Every row comes from one small tree of marks. The marks that hang from a mark follow it in brackets, in the order of their numbers. Every link used is in the known rows. Which tree was each row made from?
Known rows
k_275[k_455]: [ 0.30 -0.57 -1.19  3.00  0.54  1.34  0.19  0.05  0.50  6.35  1.47  0.16
  0.91 -1.06  1.74  2.39 -1.90 -0.78 -1.65  3.86 -1.76 -0.56  0.66  2.63
  1.26]
k_148[k_248[k_374 k_868[k_569]] k_955[k_455]]: [-0.97 -1.84 -0.22 -2.53 -0.16  0.55  1.72 -2.00  0.00 -4.60 -2.84 -0.39
 -1.11 -0.36 -2.08 -3.10  1.34  1.75 -0.98 -1.75 -1.28 -0.38 -0.57 -1.43
 -1.76]
k_148[k_248 k_955]: [ 0.01 -1.28 -2.54 -1.63 -0.61  0.48 -0.42 -1.12  0.72  1.65  0.68 -1.27
  1.49 -1.18  0.16 -1.70  1.07  2.17 -2.11 -0.07 -1.70 -0.22  1.27  0.58
  1.30]
k_374[k_170]: [ 0.73  0.96 -0.19  1.09 -0.07  0.50 -0.66  0.04  0.03  3.47  2.23  0.38
  0.43 -0.28  1.17  0.92 -1.19 -0.28 -1.24  1.34 -0.63  1.05  1.31  2.13
  1.49]
k_248[k_374[k_170] k_868]: [ 0.22 -0.31  2.98 -0.35  0.12  1.00  1.25  1.46 -0.23 -3.30  0.03  0.07
 -0.19  0.60 -0.69  0.86 -1.64  0.20  1.55 -0.20  0.07  0.58  0.26  1.08
 -1.36]
k_758[k_170 k_969]: [ 3.23  0.22  0.04  2.81 -1.50  0.07 -1.04  0.69  0.38  5.28  1.16 -0.96
  1.36 -1.18  1.97 -2.31  0.25 -0.66  3.25  1.90 -1.30  0.40  1.02  2.10
  2.78]
k_374[k_170[k_758[k_969]] k_248]: [ 0.49  0.47 -0.24  0.45 -0.66 -1.23 -1.97  0.39  0.03  1.70  3.13  0.04
 -1.28  0.32  1.17 -0.11 -0.71 -0.75  1.49 -0.05  1.99  0.11  0.22 -2.02
  1.36]
k_148[k_248[k_374 k_868] k_955[k_455[k_275]]]: [ 0.02 -1.26 -0.36 -5.62 -1.10  0.81  1.65 -2.27  0.15 -3.78 -2.41 -1.69
 -0.45  0.65 -1.40 -0.55  2.57  2.45 -0.82 -2.40 -1.75  0.15 -0.22 -1.38
 -1.74]
k_868[k_248[k_374[k_170[k_758[k_969]]]] k_569]: [ 0.49 -0.76  0.52  3.66  0.19  0.57  1.08 -0.18 -0.33 -0.39 -0.02  1.12
  0.43  0.67 -0.60 -0.49 -3.61 -0.35  2.01  0.39  2.84 -0.30 -1.53 -2.87
  0.23]
k_758[k_170[k_374[k_248[k_868]]] k_969]: [ 1.11  0.34  1.68  1.31 -1.19 -0.44 -2.15  2.62  0.19  0.57  0.45 -0.87
 -0.18 -0.67  1.07 -1.67  0.87 -1.29  3.38  0.40  0.86 -0.50 -0.06 -0.26
  0.65]
k_955[k_148[k_248[k_868]] k_455]: [-1.20 -0.13 -3.57 -2.08  0.05 -1.52 -0.06 -2.73  0.33 -1.46 -1.45  0.57
 -0.25 -0.33  0.36 -1.70  7.36  1.36 -0.33 -1.51 -2.62 -0.23  1.06  1.55
 -2.07]
k_148[k_248]: [ 0.53  0.19 -1.69  0.22  0.34 -0.16 -0.15 -1.06  0.84  3.45  0.97 -0.62
  1.79 -0.78  0.88  0.51  0.94  1.21 -0.85  0.52 -2.07 -0.22  1.34  1.55
  0.63]
k_969[k_374[k_170 k_248]]: [ 0.23  1.89 -0.01 -1.05  1.88 -0.13 -1.36  1.48 -0.63 -0.67  1.65  0.88
 -0.77  0.21 -0.37  0.22 -1.97 -1.02 -2.62 -0.01 -1.13  0.05  0.65  1.37
  1.76]
k_569[k_868]: [ 1.07  0.23 -1.49  0.82 -0.23 -0.27  0.58  1.04  0.48  5.79  0.13 -0.65
  1.26 -1.42  0.75 -0.09 -1.12  0.35 -1.36  0.97 -2.03  0.19  1.26  3.78
  1.90]
k_868[k_248 k_569]: [ 0.33 -0.23  0.25  5.07  1.59  0.86  0.54 -0.48  0.10  2.49 -0.48  0.81
  1.45 -0.68 -0.23  1.87 -1.94 -0.91 -0.89  1.72  0.07 -0.65 -0.42  0.77
  0.83]
k_569[k_868[k_248[k_374]]]: [ 0.86 -0.41 -1.32  0.80  0.86  0.28  2.00  1.72  0.32  1.84 -1.00 -0.12
  1.44 -0.86 -0.68  0.85 -1.50  1.43  0.08  0.29 -0.99 -0.97  0.18  1.76
  0.64]
k_569[k_868[k_248[k_374[k_170[k_758]]]]]: [-0.15 -0.09 -2.59 -0.19  0.13 -0.40  1.32  1.64 -0.26  1.03 -0.59  0.39
  0.39  0.04 -0.86  0.09 -1.41  1.74  0.48  0.03  1.27  0.01 -0.12 -0.26
  0.76]
k_969[k_374]: [ 1.04  1.62 -0.92  1.26  0.97  0.58  0.32  0.86  0.02  3.35  0.46  0.09
  1.75 -0.54  0.32  0.00 -0.94 -0.91 -1.71  1.06 -2.36 -0.09  0.57  4.28
  2.39]
k_455[k_275]: [ 2.16  0.84  1.32  0.63 -0.60  1.34  0.36 -1.48  0.49  5.67  0.70 -1.30
  2.11  0.24  1.71  4.14 -0.84 -1.06 -1.29  1.40 -1.47  0.85  0.34  2.47
  1.29]
k_374[k_170 k_248[k_868[k_569]]]: [-0.86 -0.17  3.45  0.82  1.41 -0.13 -1.30  1.00 -0.59 -3.64  0.49  0.69
 -2.04  0.36 -0.95  1.09 -2.75 -1.51 -0.86 -0.22  0.72  0.36  0.13 -1.31
 -0.90]
k_374[k_170 k_248]: [ 0.26  0.96  1.02 -0.06  0.96 -0.17 -1.68  0.45 -0.03  0.74  2.78  0.47
 -1.24 -0.18  0.63  1.96 -0.97 -0.86 -1.52  0.72 -0.22  0.21  0.96  0.20
  0.85]
k_569[k_868[k_248[k_374[k_170]]]]: [ 0.49 -0.12 -1.60 -0.29  0.87  0.17  1.42  1.79 -0.14  0.51 -0.49  0.45
  0.60 -0.35 -0.97  0.28 -2.38  1.66 -0.50 -0.11 -0.27 -0.20  0.44  0.72
  0.59]
k_148[k_248[k_374[k_170] k_868] k_955]: [-0.91 -2.04 -0.18 -4.21 -0.52  0.81  0.57  0.42 -0.12 -6.08 -0.66 -0.89
  0.02  0.23 -1.75 -2.58 -0.50  2.99 -0.37 -2.00 -0.29  0.31  0.69 -1.63
 -1.38]
k_148[k_248[k_374] k_955[k_455[k_275]]]: [ 0.92 -0.46 -1.64 -4.92 -1.24  1.14  1.48 -3.44  0.41 -0.05 -1.06 -1.38
  0.08  0.06 -0.30 -0.28  2.35  2.10 -2.32 -1.22 -2.14  0.12 -0.19 -0.90
 -0.23]
k_868[k_248[k_374[k_170[k_758]]] k_569]: [-0.32 -0.26  0.51  3.23  0.79  0.92  1.28 -0.14 -0.54 -0.74 -0.47  1.43
  0.20  0.58 -1.09  1.24 -2.96 -0.41  0.28  1.27  2.59  0.02 -1.44 -1.99
 -0.13]

Write each row's tree
[-1.37  0.43  3.25  2.31  0.57  0.31 -0.87  1.31  0.13 -0.63 -0.27  0.33
 -0.33 -0.48  0.12  2.02 -1.17 -2.24 -1.03  0.50  1.32 -0.86 -1.07 -0.06
 -0.97] => k_170[k_374[k_248[k_868[k_569]]]]
[ 0.68  1.46  0.81  1.28 -0.51  0.30 -1.97  1.70  0.15  3.17  0.89 -0.02
 -0.10 -1.29  1.41  1.02  1.73 -1.67 -0.03  2.54  0.14 -0.10  0.01  1.38
  1.52] => k_758[k_170[k_374[k_248]]]
[-0.61 -0.89  0.68  1.07  0.81 -0.16  0.19 -0.65  0.29 -0.83 -1.31 -0.44
  1.00 -0.22 -0.68 -0.45 -0.91  0.56 -0.05 -0.42 -1.10 -0.03  0.51  0.07
 -1.09] => k_148[k_248[k_868[k_569]]]
[-1.38  0.25  1.20 -0.66  0.20 -1.05 -1.61  1.46 -0.47 -2.46  1.35  0.10
 -2.13  0.74 -0.30  1.42  0.41 -0.47  1.20 -0.21  2.18  0.53  0.22 -1.58
 -0.47] => k_374[k_170[k_758] k_248[k_868]]
[ 0.30  1.05 -1.54  3.19 -2.50 -0.27 -0.64  0.23  0.75  6.84  1.68 -0.52
  1.83 -0.42  2.49 -0.42  0.46 -1.01  1.95  1.10  2.52 -0.37 -0.79  0.56
  1.83] => k_170[k_374 k_758[k_969]]
[-0.10 -0.25 -1.04 -4.52 -0.48 -0.19  1.48 -3.62  0.18 -3.06 -2.60 -0.17
  0.14  1.03  0.18  0.61  5.87  1.18 -0.18 -2.21 -2.45  0.09 -0.17  0.04
 -3.33] => k_955[k_148[k_248[k_374 k_868]] k_455[k_275]]
[-0.28  0.55  2.94  2.13 -0.10  0.31 -1.64  2.06 -0.32 -0.35 -1.12  0.24
 -0.72 -0.78  0.12  0.18  0.16 -2.27  0.44  1.81  1.00  0.07 -0.68  0.08
  0.04] => k_758[k_170[k_374[k_248[k_868[k_569]]]]]
[-0.52  0.94 -0.13 -0.02  0.04 -0.78 -1.76  0.35 -0.17  1.35  2.66  0.42
 -1.59  0.24  0.74  1.73  0.09 -0.82 -0.32  0.87  1.80  0.51  0.25 -1.05
  1.02] => k_374[k_170[k_758] k_248]
[-1.12  0.02  1.75  2.89 -1.09 -0.89 -1.21  1.18  0.23  0.60  0.24 -0.17
 -0.47  0.12  0.70 -0.32 -0.86 -2.11  2.26 -0.32  3.71 -0.94 -1.84 -2.53
 -0.34] => k_170[k_374[k_248[k_868[k_569]]] k_758[k_969]]
[-0.05  0.08  0.79  2.06  0.19 -1.01 -0.48  1.27 -0.34 -0.60 -0.44 -0.28
 -0.24  0.48 -0.54 -2.20 -2.07 -1.75  1.99 -0.71  1.39 -0.64 -1.13 -1.05
  0.87] => k_170[k_758[k_969[k_374[k_248[k_868[k_569]]]]]]
[-2.21  0.52  1.83  2.41 -0.40 -0.44 -0.97  1.17 -0.01  0.12 -0.42  0.27
 -0.67 -0.01  0.22  1.83  0.19 -2.27  0.26  0.75  3.48 -0.52 -1.79 -1.38
 -0.59] => k_170[k_374[k_248[k_868[k_569]]] k_758]
[-0.50 -2.31  0.16 -3.13 -0.49  0.91  1.20  0.23  0.41 -4.48 -1.24 -1.46
  0.84 -0.32 -1.54 -1.93  0.53  2.66  0.22 -1.49 -1.03 -0.54  0.37 -0.50
 -1.40] => k_148[k_248[k_374 k_868] k_955]
[-1.55  0.91  0.94 -0.32  1.48 -0.68 -1.09  1.89 -1.24 -3.95 -0.44  0.92
 -1.73  1.07 -1.70 -0.83 -2.42 -1.66 -0.92 -0.64  1.38  0.50 -0.66 -1.13
  0.33] => k_969[k_374[k_170[k_758] k_248[k_868[k_569]]]]
[ 0.45  0.70 -3.53 -3.14 -0.63 -0.61  0.00 -4.83  0.44  2.48 -0.91 -0.05
  0.73  0.30  1.71  0.69  6.20  0.75 -2.41 -0.84 -3.01  0.40  0.62  0.99
 -0.96] => k_955[k_148[k_248] k_455[k_275]]
[-1.28 -0.98  1.00 -0.88  0.01 -0.06  1.00 -0.31 -0.35 -4.03 -1.36  0.25
 -0.20  1.07 -1.35 -1.03 -1.74  1.09  1.03 -0.90  1.38  0.64 -0.48 -2.62
 -2.19] => k_148[k_248[k_374[k_170[k_758]] k_868[k_569]]]
[ 0.79  0.39 -2.23 -3.91 -0.68  0.03  1.38 -4.57  0.41  0.34 -1.43  0.22
  0.60  0.55  1.23  0.94  5.62  0.86 -1.55 -1.06 -2.86  0.07 -0.12  0.46
 -1.92] => k_955[k_148[k_248[k_374]] k_455[k_275]]
[ 0.23 -0.69 -2.63 -3.43 -0.74  0.51  1.34 -2.50  0.59 -0.34 -0.49 -0.56
 -0.33 -0.94 -0.61 -2.13  3.05  2.37 -1.72 -0.81 -2.13 -0.57  0.26  0.00
  0.02] => k_148[k_248[k_374] k_955[k_455]]
[-0.60 -0.30 -1.40 -2.40 -0.23 -0.61  0.34 -4.38 -0.05 -1.36 -2.96  0.20
  0.05  0.77  0.32 -0.09  4.70  0.13 -1.77 -1.70 -2.25  0.58 -0.12 -0.27
 -2.58] => k_955[k_148[k_248[k_868[k_569]]] k_455[k_275]]
[-1.26 -0.22 -2.41 -3.82 -0.01 -0.98  0.72 -2.44 -0.14 -4.85 -1.40  1.26
 -1.14  0.46 -0.32 -2.09  5.80  1.78 -0.01 -2.07 -1.79  0.14  0.64  0.00
 -3.19] => k_955[k_148[k_248[k_374[k_170] k_868]] k_455]
[ 0.37 -1.07  4.61  2.60  0.43  1.43  2.26  0.56  0.01 -2.04 -1.78  0.05
  0.51 -0.13 -0.90  0.95 -2.85 -1.28  1.34  0.59 -0.12 -0.19 -0.95  1.14
 -1.58] => k_248[k_374 k_868[k_569]]
[ 0.83 -0.23 -1.01  1.76 -0.19  0.26  0.81  0.60  0.01 -0.06  1.14  0.42
  0.76  0.64  0.00  0.15 -1.05  0.83  3.08  0.00  2.29 -0.50 -0.59 -1.70
  0.51] => k_868[k_248[k_374[k_170[k_758[k_969]]]]]
[-0.60  1.24  1.05 -1.77  2.04 -0.35 -1.24  2.57 -0.92 -4.03  0.58  0.57
 -1.28  0.72 -1.37 -0.26 -1.61 -0.71 -1.28 -1.11 -0.87  0.12  0.57  0.83
  0.41] => k_969[k_374[k_170 k_248[k_868]]]
[ 0.46  0.52  0.45  0.42 -0.96  0.71  1.04  0.04 -0.06  1.54  1.33  0.43
  0.17  0.37  0.62  1.10 -0.89 -0.18  0.86  1.45  1.39  0.78 -0.30  0.41
  0.48] => k_248[k_374[k_170[k_758]]]
[-0.73 -0.59  2.18  1.33 -0.13 -1.23 -1.64  0.95 -0.56 -2.49  0.88  0.18
 -2.14  0.88 -0.35 -1.11 -2.55 -1.38  2.10 -0.98  2.98  0.29 -0.62 -3.53
 -0.44] => k_374[k_170[k_758[k_969]] k_248[k_868[k_569]]]
[ 0.88  0.62 -1.57  1.61 -1.62 -0.58 -0.96 -0.12  0.08  4.39  2.59 -0.12
  0.42  0.30  1.70 -1.29 -1.05 -0.15  1.82  0.66  1.59  0.99  0.57 -0.13
  2.08] => k_374[k_170[k_758[k_969]]]
[-0.17  0.96  1.34 -0.38  2.04 -0.23 -0.50  2.32 -0.30 -2.53 -0.13 -0.14
 -0.27  0.02 -1.06  0.65 -0.35 -1.10 -0.64 -0.59 -1.56 -0.82  0.21  2.07
  0.50] => k_969[k_374[k_248[k_868]]]
[-1.70 -0.15  2.33  0.85  0.51 -0.79 -1.38  0.87 -0.72 -2.91  0.36  0.64
 -2.32  0.73 -0.76  0.85 -1.68 -1.50  0.34  0.02  2.69  0.68 -0.54 -2.49
 -0.77] => k_374[k_170[k_758] k_248[k_868[k_569]]]
[ 0.71 -0.59 -2.77  0.22 -0.49 -0.75  1.11  1.78 -0.07  1.30 -0.12 -0.03
  0.62  0.11 -0.45 -1.66 -2.22  1.83  2.13 -0.82  1.53 -0.28 -0.14 -1.17
  1.05] => k_569[k_868[k_248[k_374[k_170[k_758[k_969]]]]]]
